Each row was made from one small tree. The marks that hang from a mark follow it in brackets, in alphabetical order. Every link used is in the known rows. Write each row's tree.
Known rows
baram{pepidel}: [ 0.03 -0.02 -0.05  0.04  0.27  0.01  0.03 -0.06 -0.03  0.01  0.06 -0.04
 -0.01 -0.01  0.06 -0.02  0.05  0.01]
pepidel{baram}: [-0.26 -0.06 -0.14 -0.04  0.25  0.00 -0.01 -0.07 -0.12 -0.09  0.09  0.04
  0.03 -0.02  0.17  0.05 -0.01  0.01]
kosod{baram{pepidel} zesem{dufi{tipu}}}: [ 0.03  0.23 -0.24 -0.04  0.43  0.04 -0.09 -0.10  0.08  0.03  0.16 -0.14
  0.18 -0.01  0.15 -0.01  0.05  0.05]
kosod{baram zesem{dufi{tipu}}}: [-0.03  0.23 -0.12 -0.07  0.16  0.04 -0.10 -0.05  0.13  0.04  0.10 -0.10
  0.20 -0.02  0.08  0.02 -0.01  0.04]
duvo{kosod{baram{pepidel} madoz}}: [ 0.15  0.18 -0.05 -0.08  0.30  0.07 -0.28 -0.01  0.07 -0.06  0.28 -0.25
 -0.03  0.23  0.00 -0.01  0.02  0.04]
zesem{dufi{tipu} kosod}: [-0.10  0.10 -0.08 -0.08  0.23 -0.01 -0.06  0.03  0.09  0.32  0.05  0.00
  0.22  0.09  0.06  0.10 -0.09 -0.08]
zesem{dufi{meda} kosod}: [-0.26  0.08  0.22 -0.09  0.40 -0.02 -0.03  0.11 -0.05  0.28  0.21  0.09
  0.20  0.09 -0.03 -0.02 -0.10  0.07]
meda{dufi{zesem{kosod{baram}}}}: [ 0.01  0.04  0.06 -0.07  0.07 -0.03 -0.08 -0.06 -0.10  0.05  0.20 -0.03
  0.07  0.01 -0.01  0.03  0.01  0.27]
kosod{baram madoz zesem{dufi}}: [-0.27  0.28 -0.11 -0.09  0.15  0.04 -0.16  0.06  0.15 -0.13  0.28 -0.09
  0.00  0.15  0.00 -0.05 -0.03  0.07]
dufi{tipu zesem{kosod}}: [-0.07  0.00 -0.34  0.03 -0.01 -0.08 -0.04 -0.09 -0.04  0.20  0.05  0.05
  0.21 -0.13  0.02  0.11 -0.10  0.08]
duvo{kosod{baram zesem}}: [ 0.13  0.17  0.09 -0.06 -0.17 -0.04 -0.18 -0.03  0.01 -0.12  0.24 -0.10
  0.12  0.05  0.10 -0.02  0.08  0.08]
zesem{kosod{baram{pepidel} madoz}}: [-0.13  0.14 -0.09 -0.08  0.55  0.02 -0.13 -0.03  0.02 -0.09  0.33 -0.13
 -0.03  0.24 -0.01 -0.04 -0.12  0.05]
zesem{kosod{baram}}: [ 0.02  0.12  0.12 -0.08  0.26 -0.01 -0.05 -0.03 -0.05 -0.05  0.13 -0.02
  0.05  0.11  0.05  0.00 -0.10  0.04]
kosod{baram{pepidel} zesem}: [ 0.01  0.13 -0.06 -0.01  0.27 -0.01 -0.01 -0.11 -0.05 -0.19  0.24 -0.09
  0.03 -0.02  0.12 -0.08  0.07  0.13]
duvo{kosod}: [ 0.12  0.04  0.12 -0.03 -0.18 -0.03 -0.15  0.05  0.02  0.09  0.09 -0.03
  0.07  0.07  0.06  0.05  0.06 -0.01]
kosod{madoz}: [-0.14  0.03 -0.11 -0.02  0.02  0.05 -0.11  0.03  0.13 -0.05  0.12 -0.07
 -0.07  0.12 -0.13 -0.01 -0.06 -0.02]
dufi{meda tipu zesem{kosod{baram}}}: [-0.02  0.10 -0.19 -0.05  0.44  0.01 -0.15 -0.13 -0.11  0.15  0.16 -0.02
  0.29 -0.12 -0.08  0.02 -0.19  0.22]
kosod{baram{pepidel} madoz zesem}: [-0.11  0.15 -0.26 -0.03  0.31  0.03 -0.13 -0.08  0.08 -0.24  0.33 -0.17
 -0.02  0.10  0.01 -0.10  0.01  0.10]
dufi{meda zesem{kosod}}: [-0.26 -0.02 -0.06  0.01  0.18 -0.09 -0.02 -0.01 -0.16  0.14  0.22  0.16
  0.19 -0.10 -0.07 -0.01 -0.10  0.21]
meda{dufi}: [ 0.11 -0.11  0.12 -0.05 -0.07  0.05 -0.04 -0.02  0.06  0.13  0.03 -0.07
  0.02  0.05 -0.07 -0.01  0.08  0.11]
zesem{dufi kosod{madoz}}: [-0.35  0.14 -0.03 -0.08  0.21 -0.02 -0.09  0.17  0.11  0.15  0.22  0.03
  0.04  0.27 -0.05  0.03 -0.12 -0.04]
kosod{baram{pepidel} madoz zesem{dufi}}: [-0.26  0.27 -0.15 -0.06  0.40  0.04 -0.13  0.01  0.09 -0.11  0.33 -0.13
  0.00  0.17  0.05 -0.07  0.01  0.07]

Which tree is each row?
[-0.13 -0.01 -0.30 -0.01  0.22 -0.05 -0.10 -0.08 -0.06  0.27  0.15  0.08
  0.32 -0.15 -0.09  0.05 -0.15  0.17] | dufi{meda tipu zesem{kosod}}
[-0.28  0.24  0.02 -0.12  0.38  0.08 -0.22  0.06  0.13 -0.04  0.37 -0.08
  0.12  0.12 -0.12 -0.12 -0.08  0.16] | kosod{baram madoz zesem{dufi{meda}}}
[ 0.04  0.22 -0.13 -0.06  0.14 -0.01 -0.28 -0.03  0.10 -0.16  0.44 -0.20
  0.05  0.18  0.05 -0.06  0.07  0.09] | duvo{kosod{baram{pepidel} madoz zesem}}
[-0.13  0.09 -0.10 -0.06  0.20  0.03 -0.12 -0.01  0.13  0.26  0.16 -0.01
  0.35 -0.09 -0.05 -0.02 -0.03  0.07] | kosod{zesem{dufi{meda tipu}}}
[-0.14  0.15  0.14 -0.06 -0.03 -0.04 -0.18  0.12  0.03  0.23  0.31  0.04
  0.29  0.04  0.04 -0.02  0.07  0.09] | duvo{kosod{zesem{dufi{meda}}}}
[-0.05  0.19  0.08 -0.14  0.63  0.08 -0.18  0.01  0.02  0.28  0.17 -0.06
  0.30  0.08 -0.01  0.02 -0.17  0.06] | zesem{dufi{meda tipu} kosod{baram}}
[-0.16  0.15 -0.02 -0.11  0.26  0.02 -0.16  0.02  0.07 -0.10  0.26 -0.09
 -0.01  0.22 -0.07 -0.02 -0.16  0.03] | zesem{kosod{baram madoz}}
[-0.22  0.16 -0.28 -0.01  0.43 -0.04 -0.13 -0.06 -0.07 -0.10  0.33 -0.07
 -0.03  0.10  0.00  0.00 -0.08  0.17] | dufi{zesem{kosod{baram{pepidel} madoz}}}
[ 0.03  0.11 -0.37  0.02  0.45 -0.03 -0.07 -0.18 -0.11  0.09  0.14 -0.08
  0.15 -0.05  0.09  0.06 -0.08  0.15] | dufi{tipu zesem{kosod{baram{pepidel}}}}
[ 0.06 -0.10 -0.26 -0.03 -0.06 -0.04 -0.07 -0.10  0.04  0.31  0.08 -0.01
  0.21 -0.09 -0.05  0.09 -0.02  0.19] | meda{dufi{tipu zesem{kosod}}}
[-0.09 -0.08 -0.01 -0.02 -0.12 -0.09  0.00 -0.02 -0.09  0.18  0.17  0.07
  0.08  0.00 -0.01  0.04  0.03  0.22] | meda{dufi{zesem{kosod}}}
[-0.09  0.10 -0.15 -0.05 -0.33 -0.04 -0.23  0.06  0.16 -0.04  0.33 -0.08
  0.10  0.14 -0.03 -0.02  0.04  0.02] | duvo{kosod{madoz zesem}}
[-0.19  0.23  0.17 -0.10  0.34  0.04 -0.10  0.03  0.00  0.00  0.26 -0.01
  0.18 -0.01  0.00 -0.08 -0.04  0.17] | kosod{baram zesem{dufi{meda}}}
[-0.04  0.23  0.03 -0.11  0.41  0.04 -0.11 -0.01  0.04  0.19  0.07 -0.09
  0.18  0.11  0.07  0.08 -0.13 -0.02] | zesem{dufi{tipu} kosod{baram}}
[-0.34  0.17 -0.14 -0.05 -0.03  0.00 -0.09  0.12  0.18  0.00  0.23  0.00
  0.05  0.13 -0.04 -0.03  0.01  0.02] | kosod{madoz zesem{dufi}}
[-0.03  0.06 -0.05 -0.06  0.39  0.09 -0.14  0.01  0.10  0.33  0.02 -0.04
  0.25 -0.02 -0.11  0.03 -0.07  0.03] | zesem{dufi{meda tipu}}
[-0.17  0.23  0.20 -0.10  0.36  0.00 -0.05  0.08 -0.06  0.07  0.14  0.00
  0.07  0.17  0.12  0.03 -0.09  0.01] | zesem{dufi kosod{baram}}
[-0.23  0.17 -0.21 -0.04  0.14 -0.03 -0.15 -0.01 -0.05 -0.11  0.25 -0.02
 -0.01  0.11 -0.05  0.01 -0.14  0.17] | dufi{zesem{kosod{baram madoz}}}
[ 0.16 -0.11 -0.27  0.00 -0.11  0.03 -0.09 -0.13  0.07  0.24 -0.04 -0.08
  0.13 -0.15 -0.09  0.08  0.04  0.19] | meda{dufi{tipu zesem}}
[ 0.01 -0.04 -0.29  0.03  0.17  0.02 -0.11 -0.11 -0.02  0.20  0.03  0.00
  0.24 -0.24 -0.12  0.03 -0.08  0.17] | dufi{meda tipu zesem}
[-0.25  0.16 -0.40 -0.05 -0.01  0.03 -0.17  0.03  0.28  0.11  0.17 -0.10
  0.16  0.07 -0.06  0.02 -0.04 -0.02] | kosod{madoz zesem{dufi{tipu}}}
[-0.11  0.14 -0.23 -0.03 -0.02 -0.01 -0.04 -0.01  0.16  0.17  0.04 -0.01
  0.22 -0.05  0.08  0.05  0.01 -0.02] | kosod{zesem{dufi{tipu}}}
[-0.17  0.20  0.30 -0.14  0.60  0.03 -0.10  0.08 -0.07  0.14  0.24  0.03
  0.18  0.14 -0.02 -0.01 -0.12  0.11] | zesem{dufi{meda} kosod{baram}}
[-0.07 -0.09 -0.36 -0.05 -0.03  0.00 -0.18 -0.07  0.16  0.24  0.17 -0.08
  0.16  0.03 -0.17  0.08 -0.08  0.18] | meda{dufi{tipu zesem{kosod{madoz}}}}
[-0.03  0.18 -0.12 -0.08  0.65  0.04 -0.09 -0.06 -0.01  0.20  0.14 -0.12
  0.17  0.13  0.12  0.06 -0.07 -0.01] | zesem{dufi{tipu} kosod{baram{pepidel}}}
